Known rows, with every step that occurs
basa kogom didev kidul: [ 0.33 -0.04  0.95  0.56 -1.36 -3.00  0.36 -1.57  0.85 -0.05 -4.77  2.00
 -0.17 -2.22 -1.58 -1.63  0.15  0.92  0.10  0.68 -1.58 -1.86  0.86  0.19]
didev kidul vudumep: [ 1.65 -0.01  1.76  0.57 -0.05  1.29 -0.85 -0.59  0.95 -3.85  0.92 -1.59
 -0.30 -1.65  0.29 -0.61  0.94 -0.09  0.01  0.21  0.48  1.46  0.25 -0.10]
kidul basa vudumep: [-1.32 -1.15  0.70 -0.43  1.05  0.84  2.61  2.98 -2.67 -0.21  3.08 -0.20
  0.39  3.27  2.12  0.96 -0.59 -3.97 -0.24  5.29  0.01 -0.04  0.84  0.17]
basa kidul vudumep kogom didev: [-1.11  0.44 -0.66 -1.25  0.63 -1.09  1.19 -1.75 -1.69  0.82  3.05 -0.51
 -0.31  0.20 -1.67  1.61 -0.11  0.88 -0.54 -0.69 -3.29 -0.10 -0.49  0.12]
kidul vudumep kogom: [ 0.45 -0.34  0.01 -0.20  1.08  0.80 -0.28  0.68  1.26 -1.45  4.71 -3.01
 -0.34 -0.15  0.21  1.27  0.54 -0.03 -0.93  1.86 -1.19  2.79 -0.48  0.28]
vabub basa didev kidul kogom: [ 0.28  1.05  1.00 -0.54 -0.29 -1.13 -1.05 -0.23  0.00  0.88 -5.50  3.00
 -1.49 -3.87  0.04 -2.55  1.72 -0.19  0.91  0.40  1.15 -3.08 -0.54  0.15]
basa vabub kidul kogom: [-0.24 -0.34 -1.24 -0.54  0.51  2.21 -1.66  2.15 -0.27 -1.65 -7.36  0.48
 -0.63  0.61 -1.94 -0.24  0.62 -1.75 -0.13 -2.28 -0.76  1.91 -0.27  0.63]
kogom didev kidul basa vabub: [ 0.26 -1.13  0.83 -0.74 -0.47  1.52  1.46 -0.22 -1.09  1.51 -2.21  1.92
  1.69  0.74  0.27 -0.56 -0.45 -0.09  0.59 -1.24 -0.11 -0.58  0.77  0.27]
kidul vudumep kogom didev: [ 0.54  0.03 -0.27 -1.00  0.58  0.29  0.96 -0.70  1.72  0.25  4.45 -1.71
  0.02  1.28  0.10  1.13 -0.49  1.02  0.08 -0.17 -1.98  1.40 -0.24  0.09]
didev kidul basa vudumep kogom: [-1.37 -1.11  1.91 -0.46  0.54 -1.51  1.15  2.04 -0.46  1.69  5.58 -0.07
  1.18 -1.65  0.59  2.09 -0.61 -1.08 -1.41  4.52  0.04 -1.66  0.72 -0.04]
basa vudumep: [-0.74 -0.99 -0.30  0.90  1.04 -1.34  1.44  1.48 -0.70 -0.76  2.73 -1.06
 -0.43  2.51  1.61  0.12  0.95 -1.75 -0.70  5.06 -1.45 -0.22  0.74  0.07]
basa vudumep kidul: [-1.35 -0.48 -0.92  1.07  0.67  0.88  0.89  0.35 -1.44 -0.50  5.52 -1.24
  1.45  1.49  1.22  1.02  1.76 -0.38 -0.88  5.27 -1.18 -2.23  0.60  0.06]
basa vudumep kogom: [-1.45 -1.12 -0.57  0.56  1.35 -2.69  1.00  1.80  0.66  1.32  6.03 -1.69
 -0.06  0.77  0.56  1.56  0.76 -0.27 -1.71  5.57 -2.42 -0.65  0.45  0.25]
vabub kogom didev: [-0.13 -0.18 -1.40  0.07 -0.57 -1.70 -0.15 -2.84 -0.12 -0.51 -3.09  0.76
 -1.21  3.70  0.25 -0.49 -0.94 -0.31  0.41 -2.17 -0.73  1.82 -0.18 -0.19]
basa vabub didev kidul kogom: [ 1.75  0.39 -1.01 -0.08 -0.97  0.80 -1.94 -0.45  1.25  1.76 -8.24  1.33
 -0.44 -2.88 -0.46 -1.07  0.46  0.76  0.28 -0.98 -0.27  0.62 -0.76  0.30]
vabub basa: [-1.14 -0.36  0.58  0.36  0.35 -1.03  0.00  1.97 -0.26 -1.15  2.51 -0.72
 -0.01  1.87  0.90 -1.43  0.60 -1.35  0.52  0.79  0.10 -0.50 -0.47  0.41]
kogom didev kidul vabub basa vudumep: [-1.09  0.85  0.40 -0.38  0.14 -2.13  0.58  0.51 -1.07  5.45  4.53  3.10
  0.22 -0.66 -0.43 -1.48 -1.30  0.12  1.13 -0.95  2.09 -4.20  0.15 -0.75]
kogom didev: [ 0.33 -0.50 -0.07  0.38 -0.10 -1.09  1.93 -0.42  1.39 -1.32 -0.51 -1.03
 -0.13  3.83  1.58 -0.47 -0.33  0.33  0.64 -0.46 -1.13  0.58  0.63  0.21]
vudumep kogom didev kidul basa vabub: [-0.30 -1.31  0.62 -1.15 -0.21  0.26  1.10  0.24  0.06  3.56  1.17  1.23
  2.00 -1.13 -0.48  1.00 -0.74  1.51 -0.44 -0.66 -1.08 -0.74  0.43  0.40]
vudumep kidul vabub basa: [-1.74  0.88 -0.93  0.57  0.48  2.57 -0.77  2.22 -1.84  2.38  5.17 -0.02
  1.42 -0.35  0.43 -0.02  0.01  0.05  0.37 -0.45  3.32 -1.15 -1.15 -0.04]
vudumep kidul: [-0.50 -0.35 -0.53  1.32 -0.03  1.79  0.14  0.18 -0.18 -2.57  2.35 -2.43
  1.51  1.14  1.42  0.81  1.49  0.76 -0.64  2.07 -0.12 -0.02  0.17  0.27]
didev kidul vabub basa vudumep: [-1.18  0.48  0.53  0.38  0.66 -1.61 -0.64  2.30 -1.67  3.95  5.01  1.96
 -0.04 -2.18 -0.40 -1.19 -0.31 -0.87  0.15  1.20  2.85 -2.77 -0.21 -0.56]
kogom didev kidul vabub: [ 1.08  0.53  0.52  0.78 -0.52 -0.51  0.50 -0.30  1.25  1.49 -1.03  0.60
 -0.16 -0.44  0.53 -0.49 -1.61  1.97  0.44 -3.16  2.48  0.34  0.54 -0.52]
vudumep kidul vabub: [-0.60  0.43 -1.37  1.44  0.45  3.28 -0.19  1.32 -0.69  0.64  2.91 -1.61
  1.10  0.30  1.04  1.23  0.12  0.85 -0.62  0.53  2.60  1.10 -0.33 -0.06]
vabub kidul: [-0.75 -0.70  0.04  0.30  0.01  0.25 -0.67  1.84 -0.54 -4.11 -0.97 -2.07
 -0.11  2.04 -0.91  0.37  0.27 -1.76 -0.12 -1.09 -0.03  1.42 -0.07  0.05]

Rows
[-1.18 -0.59  0.58  0.04  0.00  3.95  1.17  1.56 -2.12 -2.32  2.68 -1.54
  2.26  2.07  2.06  1.63 -0.01 -1.43 -0.17  2.20  1.37  0.06  0.05  0.31]
vudumep kidul basa
[ 0.40 -0.44  2.44 -0.68 -0.99  0.08  2.00  0.09  0.20 -1.14 -0.70  0.54
  1.14  1.38  1.45 -0.01 -1.65 -0.49  0.94 -1.29  1.22 -0.69  0.98 -0.13]
kogom didev kidul basa
[ 0.29 -0.41  1.01  0.47 -0.71 -3.33  0.42 -1.32  3.49  0.58  2.31 -0.99
  0.54 -1.12 -0.05  0.77 -0.35  3.30 -0.54 -1.31 -1.26 -1.12  0.57 -0.04]
vudumep kogom didev kidul
[-0.55  0.21 -0.12 -0.02  0.86  0.92  0.24 -0.23 -3.52 -2.95  0.23 -1.13
 -0.93  0.41 -0.72  0.24  1.17 -1.46 -0.53  1.23 -1.51  1.50 -0.47  0.18]
basa kidul vudumep
[ 1.27  0.52  1.18 -0.45 -0.95 -0.44 -0.24 -2.41  0.38 -0.93 -3.46  1.84
 -0.44 -3.06 -2.20 -1.64  0.14 -0.05  0.68  0.45 -1.32 -0.74  0.35  0.06]
basa kogom didev kidul vudumep
[-0.40 -0.59  0.61  0.12 -0.04 -4.37  1.18 -1.14  1.97  2.69  5.14  0.34
  0.61 -0.90 -0.14  0.97 -0.09  2.25 -0.87  1.89 -2.29 -3.22  1.04 -0.28]
basa vudumep kogom didev kidul
[-0.10  0.48  0.62 -1.25  0.50 -0.40 -1.57 -1.05 -1.00  2.54  4.72  1.13
 -0.31 -5.78 -1.55 -1.13  2.36  0.90  0.08  1.60 -0.29 -2.71 -1.54 -0.11]
vabub basa didev kidul vudumep kogom
[-0.93 -1.38 -1.48  0.17  0.56  1.71 -1.23  1.65 -1.80 -1.68 -2.32 -0.71
  0.46  1.22 -2.00 -0.19  1.37 -1.17 -0.42 -0.98 -1.34  1.44 -0.17  0.37]
basa vabub kidul
[-1.65  0.58 -3.04  0.73  0.69  1.69 -1.53 -0.89 -3.57  3.58  2.66  1.36
 -0.14  0.43 -0.27  1.47 -0.22 -0.85 -1.05  2.05  2.09  0.27 -0.76 -0.72]
basa vudumep kidul vabub kogom
[ 0.50  0.56 -1.87  0.69 -0.19 -0.17 -2.27 -2.75 -2.82  3.34 -5.62  2.82
 -2.37 -3.81 -0.84 -1.14  0.44  0.48 -0.56 -0.66  3.24  1.39 -1.15 -0.92]
basa didev kidul vabub kogom
[ 1.91  0.98  0.43  0.05 -1.40 -0.63 -1.37 -0.48  2.67 -0.93 -6.81  0.09
 -1.05 -2.24  0.56 -0.50 -0.67  0.34  0.65 -1.20  1.10  0.57 -0.51 -0.08]
vabub didev kidul kogom
[-1.18 -0.81 -0.82 -0.26  0.86 -3.35  2.28  0.00  1.19  3.12  5.43 -0.51
  0.19  2.27  0.57  1.40 -0.22  0.75 -0.70  3.16 -3.10 -1.89  0.74  0.07]
basa vudumep kogom didev
[ 1.91  0.33  1.67 -0.21 -0.60  0.51  0.30 -2.39  1.34 -2.38  0.32 -0.34
 -0.02 -0.27  0.21 -0.91  0.04  0.93  1.02 -2.01 -0.17  0.15  0.46 -0.34]
kogom didev kidul vudumep
[ 2.03  0.00 -0.99 -0.43 -0.45  2.94 -2.00 -1.79 -0.91  1.07 -1.42  0.14
  0.44 -3.15 -1.27 -1.04  1.39  0.39  0.48 -0.08 -0.75  1.50 -1.36 -0.17]
basa vabub didev kidul vudumep
[ 0.26 -0.05  0.23 -0.76  0.47  2.86 -1.26  1.28 -1.12 -4.92  0.48 -2.08
 -0.28  1.19 -1.55  0.44  0.38 -2.72  0.41 -1.46  0.10  2.54 -0.61 -0.16]
vabub kidul vudumep
[ 0.59  0.62 -2.20  0.28  0.02  1.35 -0.27  1.40 -0.45  2.78 -1.17 -0.96
 -0.71  0.72  0.96  0.35 -1.53 -0.66  0.47 -0.12  2.47  2.86 -1.39 -0.39]
kidul vabub didev
[ 0.78  0.23  0.55  1.46  0.03  0.22 -0.66  1.31  0.75 -0.04 -0.52 -0.68
 -0.56 -1.66  0.60 -0.38 -0.67  0.90 -0.60 -0.92  3.28  1.61  0.14 -0.30]
didev kidul vabub
[ 0.31  0.35  0.11  0.34 -0.25 -1.96  0.17 -0.02  2.62  3.89  2.36 -0.09
  0.15 -2.10 -0.31  1.09 -1.79  3.35 -0.62 -2.81  1.62 -0.03  0.14 -0.38]
vudumep kogom didev kidul vabub
[ 0.27  0.66  0.03 -1.18 -0.53  0.05  0.14  0.66  1.51 -2.81 -6.49  0.50
 -0.93  2.79 -0.85  0.14 -1.52 -1.30  1.21 -4.77 -0.12  0.43  0.37  0.11]
vabub kidul kogom didev
[ 0.17  0.61 -0.28  0.70 -0.09  2.34 -0.29  0.73  1.48 -2.98 -2.84 -1.24
  0.40  0.57  1.52  0.70  0.63  0.31 -0.26  0.80  0.34  0.32  0.25  0.53]
vudumep kidul kogom
[ 1.02  0.54  0.11 -0.23 -0.20 -0.48  1.56  0.03  2.86 -1.53 -5.43  0.17
 -1.15  3.10  1.61 -0.68 -1.10 -0.25  0.91 -1.76 -0.53  0.82  0.76  0.42]
kidul kogom didev
[-1.84  1.41  0.26 -1.42 -0.17 -2.50  1.00  0.13 -1.72  0.98 -4.02  2.97
 -1.17  1.54 -0.89 -1.27 -0.74 -0.80  1.25 -3.33 -1.28 -2.88 -0.26  0.44]
vabub basa kidul kogom didev
[ 0.36  1.02 -0.47 -0.01 -0.55  1.92  0.95 -1.12  1.87 -1.29 -2.84  0.04
  0.73  2.10  1.53  0.45 -0.30  1.18  0.75 -1.42 -0.40 -1.00  0.54  0.34]
vudumep kidul kogom didev
[ 1.10 -0.15  1.39  0.19  0.23 -0.21 -1.21 -0.25  2.12 -1.80  4.12 -2.26
  0.11 -3.47 -0.62  1.03  0.78  1.51 -1.00  0.62 -0.31  1.27 -0.18 -0.03]
didev kidul vudumep kogom
[ 0.01  0.29  0.29 -0.41 -0.03  0.80 -1.12  2.36  1.00 -4.54 -6.25 -0.85
 -1.20  1.49 -0.79  0.38 -0.47 -2.19  0.21 -2.53  0.51  1.75  0.09  0.29]
vabub kidul kogom
[ 1.42 -0.01 -1.21 -0.67 -0.60  1.25 -2.21 -4.76 -1.47  1.07 -3.71  2.64
 -0.56 -0.99 -2.14 -1.62  0.47  0.84  0.49 -3.51 -1.05  1.51 -0.61 -0.31]
basa vabub kogom didev kidul vudumep
[ 0.58  0.05  0.08  0.45 -1.47 -2.64 -1.16 -3.95  0.64 -0.73 -3.80  1.47
 -0.88  0.49 -0.47 -1.01 -0.67  1.28  0.33 -3.31  0.17  0.32  0.13 -0.48]
vabub kogom didev kidul
